Each row was made from one walk, in order. Every step used is in the known rows, and no mark comes twice. Write each row's walk.
(in the rows, 128 means zero)
Known rows:
N/U: [ 92  87 132 149 152 114 122 148 169 192 105 109 127 118 156 135 149 109
 128 156 140 123 121 143 162 124 102  94 150 171 155 152  93 163 136 136
  88 140 170 132  74 167 174 158  83 139  89 120 107 124 122  43 124]
N/U/F: [ 88 101 126 146 154 112 115 176 171 197  91 118 128 126 121 126 134 139
 127 172 156 116 136 145 153 112  97  85 154 186 152 151  94 168 106 135
  85 136 157 139  64 168 178 147  85 139  89 101 124 137 117  60 106]
W/U/Z/D/F: [ 96 115 165 130 151 152 143 133 205 142  98 124 143  93 155 134  85 141
 131 164 152 122 142 142  97  94 108 155 143 139 150 120 119 132 102  94
  97 104 140 135 114 148 212 166  88 110  50  99 143 134 141  15 147]
N/U/F/K/Z: [106 124 127 144 154 108 151 111 175 209 112 148 131 117  97 138 132 166
 146 154 191  98 151 146 104 102 114 123 151 146 124 121  95 150 117 136
 100 162 145 101  69 147 176 154  83 135  85  91 111  89  94 115 128]
N/U/W: [ 91  97 126 154 157 117 122 143 179 177 120 115 129 114 167 140 194 110
 133 178 147 121 116 139 153 140 113  79 156 168 157 165  79 144 109 123
 105 148 154 119  52 175 178 170  65 133  96 134 113 131 129  61 108]
Q/U: [106  67 157 138 161 131 134 138 165 162  86  96 129 124 136 137 113 127
 128 153 120 112  99 152 160 114  79  85 125 153 142 149 127 124 119 136
  76 110 145 129  46 147 191 145  92 145  87 152 118 152 133  57 120]
A/F/K/Z: [101 110 148 143 158 117 179  72 167 186 131 113 138 113 113 156  65 136
 142 155 165 104 131 153 120  88  94 144 120 127 132 112 102 115 130 132
 121 127 152 105  69 120 171 145  95 135  91 125 105  87  99 140 136]
D/F/K/Z: [102 128 151 141 158 123 176  70 180 182 113 127 134  98 124 147  85 163
 145 145 163 104 149 148  90  86 108 148 127 123 145 105 117 120 127 126
  92 119 135  98 108 126 184 166  92 123  84 111 103  78 112 111 154]
D/F/J: [ 85  49 150 147 161 138 142 139 177 154 107  85 129 101 161 151  92 137
 112 153 120 142 148 144 162  80  91 126 117 169 145 128 151 116 142 115
  77  97 129 140 133 148 176 145  93 128  75 133 105 119 143  67 134]
A/F/J/B/L: [ 98  84 147 149 155 136 153 134 170 186 135  72 137 141 150 145  89  79
 117 157 133 167  77 162 198  56  68 128 101 175 182 141 121 109 122 115
  93 105 107 144 164 153 143 107 112 156 109 191 117 132 179 132  98]
A/F/K/Z/D: [114 120 156 143 163 130 200  82 178 178 131 138 140 103 113 151  65 153
 146 146 165  99 150 143  90  86  80 167 121 104  98 100 107 102  99 122
 109 120 141  97  99 123 175 163  86 125  77 117 111  90  84 153 145]
D/Z/U: [ 79  92 151 148 171 129 152 125 190 188 106 109 136  91 149 148  90 131
 146 147 138  91 179 137  99 117  99 117 121 115 123 126 111 125 119 129
 104 110 132 128 115 168 177 160  65 124 102 156  98 123 113 102 131]
K/Z/D/F/J/B: [ 96  87 153 138 166 144 175 138 206 155 107 121 134 109 165 144 129 154
 129 126 140 147 141 136 123  59  88 154 101 132 144 110 132 103  93  96
  63 113  79 110 214 143 164 150  83 129  57 158 122 115 175 117 141]
L/B: [ 87  72 153 155 147 122 134 141 187 187 103  75 135 134 138 135 121 111
 120 153  99 110  94 175 130 104  89 137 126 170 143 156  69 152 146 153
  92  95 148 123  79 159 150 147 107 152 113 147  93 136 155  92 120]
A/F/J/B: [ 75  47 146 145 161 131 159 152 177 165 130  70 134 135 153 150 102  97
 104 158 125 162  96 150 198  74  76 118 108 176 159 134 124 111 139 112
  91 107 104 138 144 146 143 111  96 148  82 174 109 138 186 102 103]
D/Z/U/F/J/B: [ 70  70 141 144 172 130 150 172 199 182 107 102 133 114 133 144 123 146
 125 149 158 133 155 141 135  78  93 116 119 155 132 125 131 118 110 110
  85 116  65 130 180 173 152 119  68 140  87 163 107 139 174 128 101]
Z/D: [105 102 156 153 162 132 164 138 186 158  99 112 135 112 145 136 113 134
 128 149 107 105 148 144 116 105  72 143 126 129 113 131 111 121 100 129
  82  90 141 124 123 156 174 167  90 129  86 125 114 130 116  85 133]
J/F/A: [113  60 155 140 153 105 190 138 152 151 119  94 134 133 138 132 114 115
 108 169 117 135 127 145 169 112  86 120  99 154 137 144 114 107 176 131
 101 145 145 129  64 117 160 133 109 127 126 188 106 115 165  48 138]
W/U/Z/D: [102 108 159 135 150 139 138 145 207 146 101 123 142 103 147 136 112 127
 126 166 146 118 138 148 104 113 101 155 146 134 122 134 112 131 111 109
 110 115 140 133 102 158 196 156  90 123  62  96 132 141 145  19 132]
Z/D/F/A: [111  86 159 133 155 141 182 139 166 157 111 107 138 111 153 128  52 148
 122 160 124 130 163 139 120  83  88 160 101 151 144 122 132 102 113 110
  87  98 147 123 118 128 190 157  97 107  70 141 130 119 136  56 160]
W/U/F/J/B/L: [111 102 149 140 156 130 134 170 187 179 120  88 139 139 117 137 136  97
 121 160 147 167  83 162 177  66  92 130 106 195 155 142 121 128 124 117
  88 106  78 153 177 167 159  90 118 152 112 176 118 158 197  99  92]
A/F/K: [ 86  89 150 146 157 120 175  86 153 186 141  86 136 119 118 153  61 110
 121 176 146 116 110 158 149  92  89 133 138 155 141 121 112 115 147 133
 126 100 162 120  57 133 163 137  97 137 105 119 104 100 113 116 122]
U/Z: [ 85  90 142 148 149 124 128 131 193 165  91 101 134 116 156 127 116 121
 115 172 137 106 135 156 131 109  90 120 161 146 167 150 122 143 128 123
 112 118 164 132  61 158 180 154  93 136  82  96 126 127 142  16 114]
Q/L: [ 81  44 162 152 152 126 132 110 175 170  83  81 126 128 150 147  99 108
 127 158 110 111 101 165 151 118  99 118 128 160 134 157  90 148 133 149
  76 103 187 146  86 157 169 169 106 136 128 131 114 118 145  92 102]
Q/U/Z: [ 99  61 150 137 153 133 117 134 185 158  81 111 134 120 143 132 113 137
 119 167 150 113 107 154 145 110  88  87 160 145 165 155 135 136 110 120
 102 135 158 125  22 157 198 151  87 142  66 111 140 144 146  12 116]
K/Z/D/F: [109 133 160 138 164 143 171 108 197 157  91 134 135  95 154 137  75 171
 151 132 138 105 169 133  86  82  88 155 113 115 138 107 116 119  80 111
  67 106 131 111 138 131 201 183  85 113  61 121 130 111 104  97 159]
F/J: [ 86  36 147 154 160 124 140 148 177 162 109  77 128 112 155 151 116 120
 107 152 106 131 146 153 171  98  83 117 120 165 120 141 141 118 150 132
  85 104 129 143 120 155 157 135 100 142  86 134  91 130 151  79 123]
K/Z/U/F: [ 89 127 138 142 169 122 146 148 189 187  80 123 129 112 120 134  92 160
 148 156 162  77 176 145 104 101  76 108 121 125 103 130  86 140  81 134
 106 113 123 127  79 151 180 142  89 128 107 126 131 140  93 124 124]
J/F/K/Z/U: [ 98 121 150 146 168 112 201  80 179 186 117 135 130 104 130 156 123 137
 150 151 168  76 145 141 108 108  93 120 118  86  92 112  93 106 137 131
 122 143 134 100  78 131 167 157  89 125 138 158 100  88 112 130 151]

Write each row's walk:
[116 131 153 147 161 130 194  91 189 175 117 148 136 103 125 146 111 162
 147 135 158  90 162 147  77  93  92 174 124 100  91 106 111 108 100 127
  95 117 131  91 124 137 172 168  85 126  82 110 104  86 101 133 150] => F/K/Z/D
[112 122 155 145 162 129 169 119 200 161  96 139 135 106 143 138 108 157
 146 129 134  96 170 141  89 102  78 156 113 104 100 120 102 120  86 126
  77 117 138 107 129 142 178 174  85 126  73 129 117 115 103 112 143] => K/Z/D
[105 126 139 142 160 109 169 101 178 190 105 131 134 113  88 137 103 170
 142 155 172  89 150 154  96  91  98 142 135 137 109 117 110 131 120 140
 102 129 133 102  86 134 169 149  93 136  90  96 111  92 101 126 127] => U/F/K/Z
[112  88 151 124 149 118 141 179 161 165 110  89 141 127 100 128  77 127
 117 183 139 134 140 157 149 106 108 138 104 193 120 142 112 133 151 132
 106 116 131 148  79 137 184 104 115 127  95 144 119 154 155  41 123] => W/U/F/A
[106 104 136 133 164 117 167 159 170 189  96 120 135 122 117 127  65 162
 137 168 160  99 183 144 114  97  81 127  99 137 102 131 105 122 104 130
 116 130 133 126  71 137 178 125 100 120 107 150 135 131 117 110 140] => K/Z/U/F/A
[104  86 143 152 157 130 151 143 183 185 122  81 135 137 159 137 132  90
 116 147 123 162  93 163 181  65  77 127 105 173 175 148 130 114 128 123
  81 101  96 139 181 168 143 110 113 156 112 182 107 132 189 113 102] => F/J/B/L
[ 77 107 146 145 173 124 140 152 187 192  88 117 135 103 112 138  80 160
 143 161 155  89 183 138  95 104  89 109 134 139 124 129 103 137  96 126
  98 107 120 131  97 167 181 145  67 126  96 134 113 135 104 113 109] => D/Z/U/F
[ 85  73 137 146 170 126 143 160 188 180  95 119 129 105 126 150 100 166
 132 151 154 101 190 142 132  88  79 112 116 136  80 127 119 126 102 124
  96 122 111 131 107 154 170 127  94 134  95 132 116 130 111 135 121] => K/Z/U/F/J
[ 82 122 139 146 163 120 170 123 171 203 107 109 130 112 105 140  95 149
 131 181 157  77 155 155 115 101  91 123 146 141 101 122 106 127 119 137
 124  93 131 121  67 160 169 133  93 130 123 105 110 116 109 125 122] => Z/U/F/K
[116 136 136 143 157 120 169 118 188 199 113 174 136 106 102 139 131 183
 148 148 188  90 169 139  82  97 105 143 150 125  95 111  92 138  82 122
  91 150 140  93 110 146 184 172  75 126  71  87 119  94  88 133 138] => N/U/F/K/Z/D
[ 87  75 152 142 165 148 169 151 195 153 109 102 134 115 173 140 122 137
 114 140 126 155 130 139 149  60  86 144 112 154 151 118 143 105 111  97
  62  94  82 126 205 156 158 143  86 130  65 156 118 124 188  95 128] => Z/D/F/J/B
[ 80  35 149 151 160 131 148 133 163 163 126  69 133 116 145 160  60 114
 108 163 124 143 133 152 193  87  74 118 117 173 127 134 133 112 147 122
 100 107 145 148  90 135 159 124  99 141  79 146 101 130 127 105 112] => A/F/J
[112 136 150 132 156 112 161 107 184 182 112 132 139 108  75 144 109 158
 146 161 184 103 136 157 100  99 120 148 127 146 102 114 101 135 137 138
 107 130 122 114  88 136 186 134 102 132  92  99 103 109 114 101 129] => W/U/F/K/Z
[104 112 146 147 157 112 175  83 180 185 116 118 133 109 119 146 113 146
 143 145 156  95 144 157  99 101 106 145 122 123 116 117 114 122 141 141
 103 128 143  99  90 138 168 155  94 137  96 112  94  86 113 118 142] => F/K/Z
[126 117 158 148 164 116 217  81 186 167 123 157 136 107 112 150 137 161
 143 135 158  97 151 140  83  99  92 161 123  88  91 103 100  97 117 124
  92 146 126  87 120 120 167 175  85 124  98 142  98  75 119 126 148] => J/F/K/Z/D
[111 128 147 151 155 128 152 135 182 192 113  87 136 145 150 124 138  84
 129 154 120 145  75 164 161  75  73 128 108 164 192 149 109 130 113 130
  83  96 111 131 157 169 152 125 111 154 125 179 118 135 182 104 104] => J/B/L
[ 87 133 146 137 167 132 181  81 183 191 107 129 132  90 144 151  82 155
 156 148 169  80 166 139  84  92  99 135 118  95 116 103 107 114 112 123
 120 115 137 105  96 139 185 158  84 116 105 127 114  89  97 132 164] => D/F/K/Z/U
[119 142 156 133 159 128 177 113 196 173 117 151 141 103  86 143 105 170
 148 151 172  95 159 147  75  96 109 173 125 122  73 104  98 122 100 124
 101 121 115 104 128 136 191 151  91 123  74 101 113 114 107 121 141] => W/U/F/K/Z/D
[110  91 152 130 150 142 171 136 180 153 105 123 141 108 162 124  55 155
 116 169 142 128 170 147 106  82  93 163 127 141 158 125 141 110 107  95
 101 118 151 125 104 131 200 162  92 107  60 115 147 112 142  25 154] => U/Z/D/F/A
[120  98 156 129 158 137 187 121 175 161 107 132 140 104 146 133  54 167
 139 144 138 124 181 139  95  79  93 167  88 128 126 112 124 103 100 110
  85 119 142 115 120 120 194 162  95 106  64 143 133 103 128  83 171] => K/Z/D/F/A
[ 88  54 149 138 157 126 122 180 181 157 109  86 134 112 112 150 117 133
 111 169 138 140 144 153 166  99 101 121 123 193 102 137 131 134 151 124
  88 109 108 157 111 154 177 109 105 137  80 128 104 154 150  68 106] => W/U/F/J
[ 79 117 142 145 168 120 166 111 177 209 113 124 136 100  93 146  78 164
 142 168 174  82 175 148  85 101 106 133 150 131 108 113 112 124 115 128
 120 107 123 111  80 162 174 146  71 127 109 113 100  99 103 132 118] => D/Z/U/F/K
[ 92 128 138 150 168 122 171  82 192 185 124 134 133  95 147 154 153 135
 157 167 167  74 147 142  93 123 104 117 136  97 104 130  85 102  98 123
 135 129 124  96  68 159 175 158  71 123 126 142 107 106 102 142 135] => F/K/Z/U/W
[ 97 130 160 130 149 145 166  92 191 165 124 135 143  89 131 144  87 145
 130 174 171 115 136 149  87  91 124 173 154 136 138 104 133 118 129 103
 116 107 142 117 115 140 208 161  89 112  68  77 125 101 139  42 155] => W/U/Z/D/F/K
[106  72 157 143 166 144 168 120 197 148 106 122 133  89 162 153  83 173
 132 129 136 129 187 136 113  72  88 155 109 128 114 108 143 103 102 102
  63 112 118 121 166 134 186 168  86 119  55 125 115 105 126 113 153] => K/Z/D/F/J
[ 87  56 151 145 157 151 145 135 197 146 102 117 135  93 172 144  91 161
 112 155 138 132 175 143 124  74  90 150 138 142 138 121 155 114 106  93
  84 112 135 131 142 149 189 163  83 119  46 100 132 115 140  57 139] => U/Z/D/F/J
[130 121 155 135 168 133 179 109 185 175 100 163 136 110  88 141 104 194
 150 142 177  83 147 142  80  89  85 141 133 112  84 108 116 109  74 123
  81 134 122  92  84 133 198 160  82 130  69 109 127 107  94 131 135] => Q/U/F/K/Z/D
[112 107 154 146 160 100 200  73 173 176 125 127 133 111 114 150 143 140
 138 143 158 101 128 147 113 105 100 137 121 111 122 115 100 108 151 137
 100 157 129  94  87 117 160 163  96 135 115 150  91  75 126 113 140] => J/F/K/Z
[102 122 144 150 168 112 194  68 189 173 133 139 132  99 150 157 186 132
 152 166 172  83 137 136 107 127 101 106 126  88  99 128  83  91 111 118
 130 152 114  90  62 139 172 164  71 120 142 169 106  93 116 140 135] => J/F/K/Z/U/W
[ 82 108 140 155 172 129 145 125 189 168 109  98 130 104 171 144 155 112
 141 178 129  91 139 141 130 133  88  93 133 124 130 153  90 112  93 121
 123 100 127 122  63 173 174 152  73 124 125 160 123 143 120  99 119] => Z/U/W
[ 89 138 142 144 171 134 173  72 191 183 122 134 133  86 158 151 125 148
 160 166 172  84 155 134  83 108 111 119 130  98 127 118  93 101  88 108
 125 121 121  92  74 148 186 171  68 111 112 141 122 101  96 135 147] => D/F/K/Z/U/W
[ 93 121 152 142 152 143 179  82 187 169 116 139 137  97 141 138  82 165
 125 170 165 106 150 153  82  83 105 164 162 128 153 108 138 112 104 103
 111 106 147 103 101 147 193 173  82 116  70  72 126  84 130  65 147] => U/Z/D/F/K
[ 87  67 147 134 158 128 138 189 190 163 109  85 136 130 124 140 152 118
 110 161 144 161 108 154 176  83 100 123 118 195 131 138 127 130 142 117
  78 105  69 145 173 163 154  99 101 144  85 152 108 158 204  72  96] => W/U/F/J/B
